Known rows, with every step that occurs:
C, P, K: 26.3	24.5	14.3	-1.0	-26.1	13.2	-35.1	-1.2	-15.8	-67.3	-26.2	10.5	11.5	3.2	0.8	-23.3	-19.7	-4.8	7.6	-16.3	-12.7	38.0	-33.5	-3.4	-30.3
H, S, A, D: 18.8	-14.5	-5.8	8.1	-0.7	23.1	40.6	-27.9	35.2	-5.4	22.0	15.0	41.3	-18.5	-27.9	-3.0	40.5	-13.6	-0.5	-25.3	-9.4	-7.2	-12.4	14.6	19.5
D, S, C, P, K: 34.7	34.9	12.7	13.8	-24.6	-14.4	-31.8	-3.2	-16.5	-79.4	-11.4	3.0	13.1	14.2	-2.6	-8.1	-28.7	20.8	-1.1	-11.8	-25.0	38.8	-37.4	-3.6	-15.1
H, S: -2.5	28.6	-26.5	8.2	3.4	2.0	16.0	-11.0	-6.9	-15.4	14.7	-21.3	36.2	-18.8	45.3	-49.4	-16.8	20.2	-5.6	-24.7	15.0	15.7	16.6	13.4	-8.2
M, C, U: -52.9	-11.6	18.9	-0.1	-21.4	22.6	21.3	10.4	4.2	8.6	10.7	-14.0	-6.9	-48.9	38.6	-25.4	-34.0	-16.7	-16.8	21.7	6.9	19.5	27.1	-31.2	1.1
M, S, Z: 12.3	-15.2	-17.5	-6.7	-33.4	-13.0	-34.1	-0.3	-12.6	-15.7	-31.7	-27.8	-12.3	60.0	10.5	-3.8	26.8	-29.6	17.8	-12.8	-12.2	16.7	-2.8	-5.8	9.2
N, U: 2.3	6.0	-13.4	-26.4	-24.2	53.6	10.0	14.5	1.7	28.2	-2.3	-0.8	-11.9	-18.0	2.5	-13.2	-37.3	-30.8	27.0	16.3	6.2	2.3	-8.9	-23.2	-53.6
K, P, S, Z: 21.6	-5.7	5.9	-33.9	-2.3	-23.8	-46.8	6.7	-2.7	12.0	-31.9	-31.9	-36.8	53.3	-12.8	-37.6	29.9	-19.4	-7.6	-18.3	7.4	3.9	-3.6	7.4	41.4
C, S, A, D: 1.7	-33.4	11.9	1.6	4.4	19.1	48.3	-23.3	38.9	12.6	10.8	17.4	22.5	-20.2	-23.6	11.2	41.8	-10.8	8.6	-0.5	-12.1	-25.7	-12.8	0.4	20.9
D, A: -26.7	4.9	-30.3	33.2	-28.5	-0.1	-46.9	-9.4	-25.9	11.9	3.2	5.4	21.6	-24.0	14.3	33.1	37.1	24.0	25.0	-22.6	-11.1	24.7	7.0	36.2	-9.5
M, C, P, S: -10.9	-0.9	6.4	30.6	18.9	-33.6	-55.2	48.9	-4.9	4.1	-25.9	-22.8	-10.2	-8.6	14.9	-5.4	-26.8	16.2	-0.9	7.8	-2.6	-21.3	10.6	3.3	15.7
C, U, N: -33.0	12.9	6.7	-28.5	-16.0	32.5	35.2	-11.1	-14.5	13.5	20.2	-48.5	-1.8	-23.8	29.0	-10.3	-0.2	-29.6	-11.3	-23.1	2.0	-12.8	7.2	4.6	-25.1
M, C: -60.3	-0.6	8.5	13.5	0.2	8.1	-1.9	4.2	-7.3	10.7	-1.9	6.2	-22.9	-14.0	25.3	-15.7	-16.0	-4.0	9.2	6.8	-4.1	34.0	33.0	-16.5	-0.1
K, P, S, A: 30.4	-7.1	-9.5	-8.8	-13.0	-23.3	-48.1	-8.6	-8.9	26.8	-15.2	3.7	-2.5	13.8	-8.4	4.2	57.2	10.8	-29.9	-1.0	-21.5	-8.1	-0.2	30.7	-4.8
A, D, S, P: 9.2	-25.2	-30.5	-0.1	-8.2	25.1	23.1	-4.5	14.2	-4.5	17.7	36.7	6.5	27.6	-29.8	38.2	-12.4	27.4	5.7	-15.3	21.5	0.5	0.3	-2.2	47.2
N, U, C, P, K: 29.3	41.1	15.8	2.5	-20.8	18.9	-17.7	5.9	-21.9	-68.6	-28.6	3.8	5.0	-5.4	-8.6	-15.4	-36.0	-15.3	10.9	-15.1	-20.2	31.5	-35.7	3.1	-45.8
K, P, S, C: 8.0	18.8	6.7	-4.9	40.4	-32.9	-34.6	17.9	-8.9	12.0	35.2	-24.9	-23.7	8.4	-14.1	-16.4	11.8	50.4	0.8	36.0	3.6	-7.7	-15.1	-3.3	28.7
P, K: 16.4	13.1	-9.5	-23.0	-20.1	11.5	-19.4	-23.9	-13.2	-51.8	-32.9	7.4	1.1	-1.8	4.3	-33.0	-5.6	7.1	-7.5	-14.0	-9.0	53.4	-33.5	-11.1	-23.3
N, U, C: -5.8	43.1	-12.1	-3.9	9.3	36.6	21.4	10.3	-18.6	10.3	-1.8	-19.1	-21.3	-20.4	-4.7	1.1	-33.4	-23.7	40.6	14.8	-3.4	-2.2	-5.5	5.4	-48.3
C, P, S: 13.0	3.4	-5.1	17.5	17.9	-24.8	-61.9	45.1	-4.8	5.6	-24.6	-30.8	-3.4	-3.4	8.9	-5.7	-18.6	17.5	8.8	9.0	4.4	-32.2	-7.3	7.7	7.2
H, S, C: 6.3	49.8	-1.2	15.8	30.4	-20.3	17.6	-10.6	-10.2	-28.1	40.4	-19.6	18.6	-3.1	18.4	-28.3	-7.1	35.3	14.4	9.5	0.8	11.5	4.1	1.5	-0.7
M, C, P, S, A, D: 8.6	-30.3	12.2	20.7	8.1	3.9	7.8	2.1	36.0	5.2	2.4	14.9	17.6	-14.6	-44.1	18.0	34.2	-15.2	-0.3	-9.1	-19.8	-23.5	-10.9	8.7	32.2
N, U, C, S, A: 7.0	11.7	12.3	9.5	-12.2	-10.3	33.0	-22.9	-9.8	12.3	-28.3	8.6	6.5	-8.1	20.4	19.5	21.3	-11.3	1.6	10.0	-33.6	-20.6	17.4	22.4	-49.5
M, S, C: -0.6	11.6	-16.5	22.3	9.2	-22.6	-21.1	9.7	-18.8	-16.5	33.6	-21.2	-0.4	14.2	9.1	18.1	8.8	38.8	26.4	40.7	-15.5	3.7	-14.5	-16.9	-2.2
U, C, S, Z: -7.4	13.9	27.0	-10.4	7.7	-20.8	25.0	-12.7	-6.6	-9.0	-42.0	-29.8	-26.4	37.8	20.1	-22.6	8.0	-30.8	26.1	-8.2	-2.6	-5.8	15.8	3.6	9.7
S, C, P, K: 31.7	37.8	24.0	5.0	-13.2	-0.9	-29.7	-2.5	-17.3	-78.7	-12.5	8.0	9.7	8.5	-8.3	-18.7	-16.9	6.0	11.3	-5.6	-19.8	35.6	-36.8	-6.2	-25.4
M, S: -14.5	-27.1	-50.1	16.7	-28.2	-0.5	-39.0	16.8	-19.5	2.3	4.8	-22.5	8.2	6.4	32.4	17.6	9.2	23.5	10.9	19.7	-8.5	5.6	-10.0	-12.0	-11.8
P, C, U: -27.2	-17.4	1.0	-9.5	-5.9	7.6	10.8	6.5	19.6	41.9	18.3	-3.1	-1.2	-36.7	15.3	-8.9	-23.2	-35.0	-26.0	23.3	24.1	5.2	26.0	-28.2	-6.5
A, D, S, P, C: -9.6	-32.2	-25.8	8.0	19.8	-16.0	10.0	-3.7	29.0	45.7	18.6	53.4	-6.4	26.4	-39.6	45.2	-10.3	-10.9	-20.4	-8.0	30.8	5.9	31.6	-9.0	33.3

Rows:
-29.7	-15.1	0.2	-15.7	-5.6	12.1	55.1	-12.9	9.4	29.4	32.8	-18.5	1.3	-12.0	-4.0	23.3	-4.6	-32.2	-38.9	-35.6	11.4	-19.2	18.1	3.3	11.4
A, D, S, P, C, U, N
13.5	-5.9	8.1	-22.3	-6.7	6.3	17.9	-22.8	-10.9	-59.2	-38.8	39.8	3.8	10.7	3.5	-17.7	-10.8	22.2	-13.8	-12.2	6.7	34.4	-16.7	-9.8	-4.7
C, S, P, K
-11.5	-12.9	26.0	-14.2	7.3	-36.8	14.9	-14.1	11.7	19.8	-39.5	-6.1	-25.3	44.8	14.9	-19.5	10.6	-45.9	3.6	-9.6	6.9	-0.9	30.6	-10.3	14.9
P, C, S, Z
-26.4	-13.0	-4.7	-18.2	19.2	-3.8	-30.4	4.1	9.9	78.3	44.5	25.4	-29.4	10.2	-21.4	-9.9	15.5	-21.8	-24.4	10.4	31.8	19.3	24.9	-7.0	9.8
K, P, C
31.0	-11.3	-20.2	-15.1	-25.5	10.6	8.0	-25.8	1.8	-64.0	-22.0	38.6	10.9	19.9	-26.3	3.1	-15.0	27.6	-24.1	-31.4	-0.1	45.4	-33.0	-5.8	20.5
A, D, S, P, K
-49.3	-27.4	19.6	-6.8	26.5	-26.4	20.3	2.1	12.2	66.6	19.4	8.4	-20.6	-11.1	32.5	-17.6	-2.2	10.9	-24.0	27.1	26.7	-15.2	34.2	-13.9	11.4
K, P, C, S
-6.7	-20.3	-47.0	13.5	-26.3	2.9	9.4	-6.1	24.6	9.1	24.8	-17.8	11.1	-1.6	-4.0	23.3	-23.0	34.7	-6.7	-13.7	-3.0	3.6	-17.5	-5.2	47.6
A, D, S
-4.4	4.2	17.1	-15.0	5.6	-6.8	-1.4	19.7	4.1	10.6	36.4	-36.5	-7.0	-33.0	11.5	-26.5	-14.9	21.4	-24.1	41.5	11.5	-10.9	-6.2	-21.3	21.0
K, P, S, C, U
-46.8	-23.9	10.8	5.3	31.1	-34.7	30.2	-0.8	14.9	53.4	-5.0	5.4	-11.3	-15.0	40.8	-4.8	-15.5	2.2	-9.1	25.7	20.9	-17.8	38.0	-18.2	-4.1
P, C, S
15.0	29.5	19.2	42.0	-2.7	-2.7	-18.4	27.0	4.7	-27.4	42.7	-11.1	12.6	11.0	-13.9	24.7	-28.2	14.7	39.0	11.2	-11.5	-18.8	-14.6	-1.5	13.1
A, D, S, C, P
-16.4	-16.6	2.0	-6.7	0.8	6.2	32.4	3.5	19.0	25.3	21.0	18.3	13.3	-25.6	11.4	-7.9	-28.3	-26.1	-37.9	7.7	36.4	4.9	38.2	-18.9	5.6
H, S, P, C, U
-12.6	-17.7	-10.0	-4.1	31.7	-4.5	-2.3	-2.3	12.8	46.9	8.1	58.0	-17.5	24.7	-30.3	27.1	0.0	-28.1	-2.7	2.8	37.2	10.0	38.4	-10.3	2.0
S, P, C
-39.1	2.4	13.0	-31.5	-5.7	18.3	27.6	-7.8	-6.9	45.2	39.8	-32.3	-13.8	-17.9	12.5	-8.0	7.8	-38.4	-36.9	-22.3	12.0	-7.8	19.6	3.8	-11.9
K, P, C, U, N
17.5	5.0	9.2	-22.1	-5.5	13.3	32.8	-16.9	-13.8	-57.1	-40.8	36.5	-0.7	4.2	-4.6	-13.3	-26.7	11.1	-10.3	-9.6	1.7	27.6	-18.5	-6.5	-21.1
N, U, C, S, P, K
25.2	-14.7	6.4	18.4	16.9	6.9	9.1	0.3	31.2	1.6	3.7	5.7	20.2	-13.9	-50.2	24.0	38.6	-13.9	11.4	-8.5	-18.2	-34.1	-21.9	20.8	24.7
U, C, P, S, A, D
2.5	-29.4	-33.3	2.0	-9.9	22.8	-11.4	12.3	-16.5	-10.2	3.4	32.6	4.6	33.1	-4.1	34.7	9.0	21.0	19.3	9.3	18.1	2.2	5.0	-5.9	6.0
M, S, P
25.0	3.1	-35.1	15.8	-53.0	-19.8	-20.2	-31.5	-7.8	5.1	-15.6	6.9	16.5	22.3	12.3	39.5	24.6	11.8	-17.8	-14.2	-38.5	10.6	8.2	24.7	-19.9
D, S, A
6.7	50.2	20.9	25.0	-1.7	37.4	-13.5	39.1	-17.5	-12.5	8.9	-12.5	-2.8	-9.9	-4.2	10.4	-43.0	-33.2	57.5	10.8	-7.2	-21.2	-4.7	11.0	-48.4
N, U, C, P
-11.5	-2.0	12.8	-7.4	22.5	24.3	55.3	4.6	-7.5	2.3	-8.4	32.4	-10.9	4.8	1.7	15.0	-23.6	10.1	25.7	15.4	25.4	-24.0	21.0	-1.3	-6.7
N, U, C, S, P
15.0	-24.2	-0.4	-2.2	-3.1	33.8	25.7	-22.4	34.9	8.1	16.8	21.2	19.9	-11.1	-44.3	14.9	49.0	-22.5	16.8	-8.3	-12.4	-10.1	-21.0	3.4	16.3
S, A, D
15.6	20.7	-3.0	20.9	23.1	-19.6	-43.1	51.2	-10.9	5.7	-26.2	-35.8	-9.3	-12.0	-0.2	2.1	-34.8	6.8	14.2	11.1	-2.7	-38.3	-7.5	14.3	-8.6
N, U, C, P, S
39.8	5.8	0.3	19.6	-12.3	-28.0	-50.4	3.2	-7.3	1.8	-36.8	2.0	14.1	12.0	-2.4	22.8	34.7	-5.1	-6.5	-4.3	-31.0	-21.7	3.7	31.1	-23.6
C, P, S, A
-26.5	25.3	17.9	-22.4	-1.8	17.2	41.0	-11.2	-16.0	4.1	34.5	-50.4	-4.6	-20.3	20.6	-4.5	2.0	-18.7	-5.7	-12.5	-4.2	-14.6	4.0	0.5	-19.7
S, C, U, N
28.1	4.0	-4.7	-26.8	-13.4	22.0	-4.4	-22.9	-13.8	-62.6	-33.3	43.3	1.5	19.7	-16.9	-14.6	-2.5	10.5	-7.3	-20.3	6.8	49.6	-25.3	-7.5	-10.2
S, P, K
10.5	25.0	-1.7	6.9	44.7	-42.1	-24.7	12.6	-5.8	-1.3	8.0	-28.7	-15.6	4.2	-3.8	-3.5	1.2	42.1	15.4	33.2	-2.4	-11.7	-12.3	-7.5	14.2
P, S, C
11.0	21.7	-4.0	26.5	31.5	-29.7	-52.7	46.5	-13.6	0.4	-23.7	-37.7	-7.7	-5.7	3.8	2.5	-22.0	17.5	15.4	8.6	-2.3	-36.3	-6.2	20.1	4.2
U, C, P, S
13.9	6.8	9.4	-16.5	1.9	2.2	24.8	-23.2	-16.2	-62.5	-39.9	33.9	0.4	9.5	-1.3	-12.2	-13.2	21.4	-10.2	-12.0	3.2	31.2	-14.8	-0.7	-7.5
U, C, S, P, K
-2.6	-15.2	10.5	12.3	-3.6	-35.9	14.5	-28.9	6.8	34.9	-23.4	28.4	7.7	4.2	19.3	22.4	37.5	-15.6	-19.2	7.7	-20.0	-12.4	34.0	12.6	-31.3
P, C, S, A
26.8	-25.7	4.5	11.8	7.5	9.0	2.9	-0.3	37.6	4.7	3.5	9.8	22.5	-11.7	-46.3	19.3	39.6	-14.6	6.2	-8.3	-14.9	-32.1	-22.6	12.8	27.3
C, P, S, A, D
-26.6	13.4	6.7	-12.9	-10.4	9.0	33.6	-5.2	-20.3	-0.1	35.0	-55.5	2.5	-15.6	27.7	6.0	5.5	-9.9	-13.1	-8.7	-10.8	-17.4	-0.2	0.2	-17.6
M, S, C, U, N
-14.0	-18.8	10.3	-10.5	18.3	18.7	36.7	-0.6	-1.5	2.3	-6.7	37.6	-4.8	13.7	11.2	7.7	-7.1	20.3	20.5	13.0	32.4	-17.5	22.1	-7.6	8.7
C, S, P
0.0	-12.2	-16.2	-23.3	16.7	-16.1	-59.8	27.9	-5.9	40.9	6.3	-30.0	-26.6	-1.5	-0.4	-32.6	12.2	39.9	-26.2	13.8	18.9	-11.4	-10.8	6.9	35.3
K, P, S
-3.6	-42.7	18.4	-3.1	10.1	10.6	41.9	-19.2	43.6	38.9	29.6	30.0	12.5	-13.8	-36.5	9.8	50.0	-16.5	-12.9	0.6	-3.4	-22.3	-3.6	2.1	32.9
K, P, C, S, A, D
